What can hang from each mark:
k323: k257 k279 k440 k565
k279: k277 k323
k257: k323 k440
k277: k257 k279 k323
k440: k277 k565
k565: k323

Every row comes from one small tree of marks. The marks that hang from a mark follow it in brackets, in the order of their numbers. Every link used is in the known rows. Which tree was each row made from?
Known rows:
k440[k277[k257 k323] k565]: [-1.730  0.567  1.191  1.687 -0.590  0.572  0.289 -3.754 -0.498  0.223
 -3.285 -0.965 -1.544 -0.050 -1.088  1.418 -1.996 -0.846 -0.157  1.415]
k565[k323[k257 k279 k440]]: [-1.413  0.403  1.334  2.492  0.383 -0.453  1.102  0.831  2.101  1.639
 -2.187 -2.510  0.512 -0.105 -2.508  1.747 -2.091  0.403  3.638  2.771]
k440[k277[k257]]: [-1.138 -1.223  0.791  0.218 -1.599  0.276 -0.670 -1.624  0.035  0.701
 -2.466 -1.417 -0.850 -1.768 -1.161 -0.278 -0.483 -1.846  1.347  1.798]
k565[k323]: [ 0.184  0.018  1.327  1.342 -0.310  1.045  1.337  2.077  0.566  2.911
 -1.097 -1.126 -0.868  1.114 -0.032  0.901 -1.373 -0.066  2.471  1.375]
k565[k323[k279]]: [-0.893  0.063  1.081  1.812  1.034  0.427  2.125  2.082  1.508  2.784
 -1.079 -1.964 -0.757  2.677 -0.445 -0.469 -1.951  0.159  3.996  1.484]
k323[k565]: [-1.241 -0.519  0.757 -0.574  0.514  1.120  0.740 -0.036 -1.187  1.008
 -2.022 -0.833  0.608 -1.320  1.116  0.635  0.355  0.296  0.420  0.103]
k257[k323 k440[k277 k565]]: [-1.124 -2.005  0.246 -0.113  0.528  0.768  0.824  0.064 -2.342  0.209
 -3.395 -0.117  0.321  4.274 -1.026 -0.130 -1.856 -1.940  2.762  2.774]
k277[k257[k440] k279[k323[k565]]]: [-0.798 -3.254  1.005  1.259  0.030 -0.294  0.752  0.371 -1.809 -1.310
 -2.617  0.534  0.409 -2.138 -1.463  4.001  2.096 -0.203  1.159  0.828]
k257[k323[k279 k565]]: [-2.901 -1.002 -0.344 -0.690  1.565  1.132  1.041 -1.066 -0.770 -0.167
 -2.577 -0.782  2.758  1.350 -0.555 -1.220 -0.689  0.465  1.850  0.764]
k323[k279 k440[k277] k565]: [-4.715 -0.334  0.258  0.229  0.165  0.885  1.474 -2.044 -0.984  0.538
 -2.841 -1.313 -0.317 -1.695  0.859  1.015 -0.759 -0.114  3.149 -0.050]
k440[k277[k279 k323[k257]]]: [-3.216 -0.712  0.230  0.841 -2.336 -1.134  1.890 -3.068 -1.075  0.237
 -2.397  0.441  0.128 -0.420 -1.729  1.363 -1.663 -0.911  0.999 -0.153]
k440[k277[k279 k323]]: [-4.070 -0.467 -0.387  0.898 -1.864 -0.302  2.361 -2.930 -2.205  1.176
 -1.665  1.229 -0.726  1.289 -0.071  1.473 -1.569 -0.501  1.542 -1.551]
k277[k279 k323]: [-3.239 -0.109 -0.277  1.306 -0.057 -0.283  2.190 -2.017 -1.856  1.144
 -0.885  1.072  0.708  1.521 -0.843  2.112 -1.166  0.950  0.450 -1.292]
k279[k277[k257 k323]]: [-0.279 -0.688  1.458  3.152  1.768  0.393 -0.005 -2.830 -0.664  0.197
 -2.216 -0.513 -0.093  0.571 -3.533  2.246 -0.590  2.188 -1.037  0.128]
k277[k257 k279[k323]]: [-0.935 -0.609  0.948  1.667 -0.765 -0.410  1.301 -1.000  0.053  0.556
 -1.420  0.040 -0.036 -1.372 -2.352  3.486  0.431  0.006  0.873  0.260]
k277[k323[k279]]: [-3.331  0.136  0.727  1.779  2.038  0.275  2.274 -1.954 -0.444  1.369
 -1.591 -0.910  0.083  2.666 -1.086 -0.615 -1.422  1.630  2.131 -0.165]
k565[k323[k257 k279[k277] k440]]: [-0.232  0.121  1.789  3.868  1.750 -0.685  1.153  0.872  2.031  1.637
 -2.200 -2.307 -0.069  1.685 -3.865  2.730 -2.194  1.714  3.293  1.818]
k279[k323[k257[k440] k565]]: [-0.069 -2.435  2.578  0.481  0.811  0.010  1.349  1.467 -1.305 -1.134
 -3.866 -0.851 -0.041 -2.329 -1.323  2.208  1.833  0.446  1.930  1.601]
k323[k279[k277]]: [-0.578 -0.689  0.993  2.573  3.175  0.056  2.001  0.003  0.177  1.869
 -1.115 -1.643 -0.365  3.949 -2.255 -0.344 -1.166  1.503  2.689 -0.109]
k257[k323]: [-1.353 -0.708  0.067 -0.636  0.561  1.056  0.541 -0.993 -1.164  0.828
 -1.761 -0.123  2.194  1.474 -1.596 -0.440 -1.181  0.009  0.816  1.131]
k279[k323[k440[k277[k257] k565]]]: [-1.845  1.257  1.775  1.952 -0.714  1.039  0.955 -2.534 -0.144  0.379
 -3.598 -1.240 -2.255 -2.134 -1.604  5.149 -0.834 -0.456  1.329  1.699]
k565[k323[k440[k277[k257]]]]: [-1.568 -0.445  0.857  1.773 -2.433  0.751 -0.569 -0.688  0.840  1.447
 -2.675 -1.316 -1.456 -2.886 -1.355  2.873 -1.493 -1.308  2.403  2.662]
k565[k323[k257[k440[k277]] k279]]: [-0.532 -2.822  1.804  1.919 -0.249 -0.797  1.418  2.962  1.260  1.147
 -2.968 -2.276 -1.368  1.767 -1.707 -1.482 -1.670 -1.947  5.992  3.746]

Which tree is each row?
[ 0.193 -1.271  1.237  3.074  2.662 -0.537  0.018 -0.781  1.115  0.807
 -1.727 -2.177  0.157  1.829 -3.656  0.039 -0.800  0.943  1.600  1.209] | k323[k279[k277[k257]]]
[-2.046  0.441 -0.092  1.950  1.910  0.236 -0.722 -2.911  0.688 -0.485
 -2.804 -1.714  2.819  1.543 -3.653  1.922 -2.628  0.361  0.959  3.138] | k277[k257[k323[k279 k440[k565]]]]
[-0.640  0.047  2.349  0.042  0.104  0.482  1.412 -0.181 -0.059 -0.334
 -3.285 -1.063  0.135 -3.507 -0.886  2.361  1.269  0.754  0.799  0.525] | k279[k323[k257 k565]]
[-1.802  1.103  0.017  0.491  1.301  1.110  0.406 -1.879 -1.407  0.830
 -2.596 -0.330  2.039  2.207 -1.746  2.929 -2.495  0.622  0.399  1.481] | k257[k323[k440[k565]]]
[-3.968 -0.459  1.050  0.456 -0.071 -0.120  1.706 -3.088 -0.196 -0.684
 -3.847 -1.381  0.054 -1.601 -0.599 -0.577 -0.885 -0.048  1.972  0.295] | k440[k277[k323[k257 k279 k565]]]
[-2.471 -3.271  1.234  2.013  2.218  0.298  0.066 -1.383 -1.273 -1.587
 -3.422 -1.057  0.807 -0.274 -1.684  0.292  0.571  1.141  1.393  1.710] | k277[k257[k440] k323[k279 k565]]
[ 1.498 -1.739  2.137  1.455  2.076 -0.815  0.168  1.509 -0.439  0.479
 -2.762 -1.834  0.782  2.276 -2.136  0.607 -0.830 -0.938  1.767  3.498] | k323[k257[k440[k565]]]
[ 0.330 -0.050  1.263  3.396  2.213  0.351  2.117  2.022  1.267  3.013
 -1.082 -1.884 -1.495  4.324 -1.752  0.443 -2.000  1.440  3.737  0.869] | k565[k323[k279[k277]]]
[-2.321  0.728 -0.136  1.350 -1.385 -1.375  1.074 -1.925 -0.524  0.855
 -2.642 -0.374  0.494 -0.479 -1.509  3.902 -2.617 -1.801  1.423  1.253] | k323[k257 k440[k277[k279] k565]]
[-1.447 -0.588  1.212  0.213  1.417 -0.455  0.738 -0.332  0.942 -0.073
 -2.863 -2.432  1.930 -1.473 -0.935 -0.909 -0.225  0.105  1.926  1.497] | k323[k257 k279 k565]
[ 0.810 -1.915  1.894  4.304  3.140 -0.010 -0.154 -1.312 -1.418 -0.287
 -3.119 -0.754 -0.740  3.913 -3.687  3.050 -0.886  1.450 -0.419  1.761] | k279[k277[k257[k440[k565]] k323]]
[-1.247 -2.580  1.825  0.851  1.217 -0.065  0.380 -0.659 -2.013 -1.446
 -3.717 -0.444  1.236 -1.250 -1.316  1.120  0.672  0.934  0.545  1.404] | k277[k323[k257[k440] k565]]
[-1.955  0.490 -0.368  0.770 -1.182 -0.125  2.335 -0.830 -1.234  2.055
 -1.489  0.063 -0.950  2.620  0.369  1.607 -2.347 -1.997  1.860  0.118] | k440[k277[k279] k565]
[-2.454 -2.741  1.570  1.483  2.264 -0.507  1.141 -0.689 -1.011 -1.463
 -3.615 -1.266  1.490  0.192 -1.829 -0.390  0.209  1.141  2.117  1.569] | k277[k323[k257[k440] k279 k565]]
[-2.903 -0.310  1.092  0.752  1.323 -0.357  0.467 -1.281  0.315 -0.328
 -3.001 -2.072  2.201 -2.781 -1.580  1.545 -0.443  0.836  1.780  1.381] | k323[k257 k279 k440 k565]
[ 0.519 -1.772  1.306  2.871  0.799 -0.805  1.341  0.514 -1.019  0.045
 -2.300 -0.105 -0.485  1.762 -2.611  4.275  0.058 -0.511  1.406  2.092] | k277[k257[k440[k565]] k279[k323]]
[-2.189  0.172  1.426  2.230  1.489  0.003  0.373 -3.255 -1.543 -0.927
 -3.516 -0.521  1.165 -1.866 -2.653  4.895 -0.224  3.079 -1.162 -0.591] | k279[k277[k323[k257 k440 k565]]]
[-2.746  1.181 -0.212  1.267  2.562  0.777  1.065 -2.016 -0.365  0.810
 -2.503 -1.263  2.366  3.704 -2.074  1.444 -3.005  0.745  2.121  1.700] | k257[k323[k279 k440[k565]]]
[-1.686  0.442  0.811  1.481 -0.572  0.419 -0.555 -2.675 -0.126  0.775
 -3.201 -1.394 -0.940 -1.806 -1.346  3.143 -1.690 -1.390  0.703  2.275] | k323[k440[k277[k257] k565]]
[-1.709 -0.235  1.443  0.149  0.284  0.142  0.530 -2.263 -0.785 -0.638
 -3.312 -0.802  1.528 -2.402 -0.833  1.245  0.002  1.143 -0.763  0.330] | k277[k323[k257 k565]]
[-3.783 -0.746 -0.161 -0.012 -2.346 -0.777  1.417 -3.340 -1.483 -0.893
 -3.289  0.558  0.521 -2.561 -0.388  1.894 -0.659 -0.745  0.223 -0.689] | k440[k277[k279 k323[k257 k565]]]
[-0.135  0.016  1.809  2.560  1.696 -0.627  1.099 -2.212 -0.535  0.313
 -2.585 -0.935  0.217  1.135 -3.698  1.612 -0.996  2.142 -0.231 -0.116] | k279[k277[k323[k257]]]
[-0.853  0.015  1.316  1.070 -0.909 -1.274  2.438 -0.142  0.159  0.601
 -1.778 -0.173  0.649 -1.161 -2.527  3.054 -0.075  0.001  1.385  0.192] | k277[k279[k323[k257]]]
[-3.813 -0.308  0.684 -0.331 -1.083  1.604  1.696 -2.966 -2.183  0.069
 -3.152 -0.018 -0.984 -1.469  1.326  0.816 -0.457  0.261  0.703 -1.121] | k440[k277[k323[k565]]]
[-1.829  0.221 -1.118  1.432  0.013 -0.441 -0.814 -3.035 -0.705 -0.367
 -2.245  0.414  3.306  0.689 -3.541  4.524 -2.405 -0.452 -0.628  2.027] | k277[k257[k323[k440[k565]]] k279]
[-3.519 -0.893  0.506  1.613 -0.478 -0.107 -0.133 -2.504  0.716  0.415
 -2.614 -1.849 -0.225 -1.995 -2.240  0.783 -1.270 -0.895  2.790  1.663] | k323[k279 k440[k277[k257]]]
[-0.218 -1.850  1.576  2.673  1.924  0.349 -0.204 -1.329 -1.280 -0.385
 -2.996 -0.742  0.184  2.226 -2.244  1.968 -0.931  0.368  0.019  2.677] | k277[k257[k440[k565]] k323]
[-4.631  0.463  0.643  2.270  1.906  0.360  1.969 -2.936 -0.845  0.965
 -1.753 -0.719  0.394  1.208 -1.645  1.797 -1.757  2.535  2.014 -0.448] | k277[k323[k279 k440]]
[-0.574 -1.654  1.227  0.982  0.693  0.583  1.371  1.037 -1.728  1.549
 -2.869 -0.714 -1.905  3.212  0.247  0.093 -1.339 -1.916  3.068  2.229] | k257[k440[k277 k565]]
[-2.102  0.352  0.719  2.407  0.927  0.651  1.830  0.978  1.109  2.451
 -1.318 -1.751 -0.247  1.314 -1.059  1.838 -1.979  0.974  4.079  1.582] | k565[k323[k279 k440]]
[-2.584 -0.589  0.948  2.351  1.428 -0.035  0.401 -2.959  0.513  0.053
 -2.191 -1.392  0.709  0.532 -2.401 -0.289 -1.008  1.048  0.998  0.998] | k277[k257 k323[k279]]
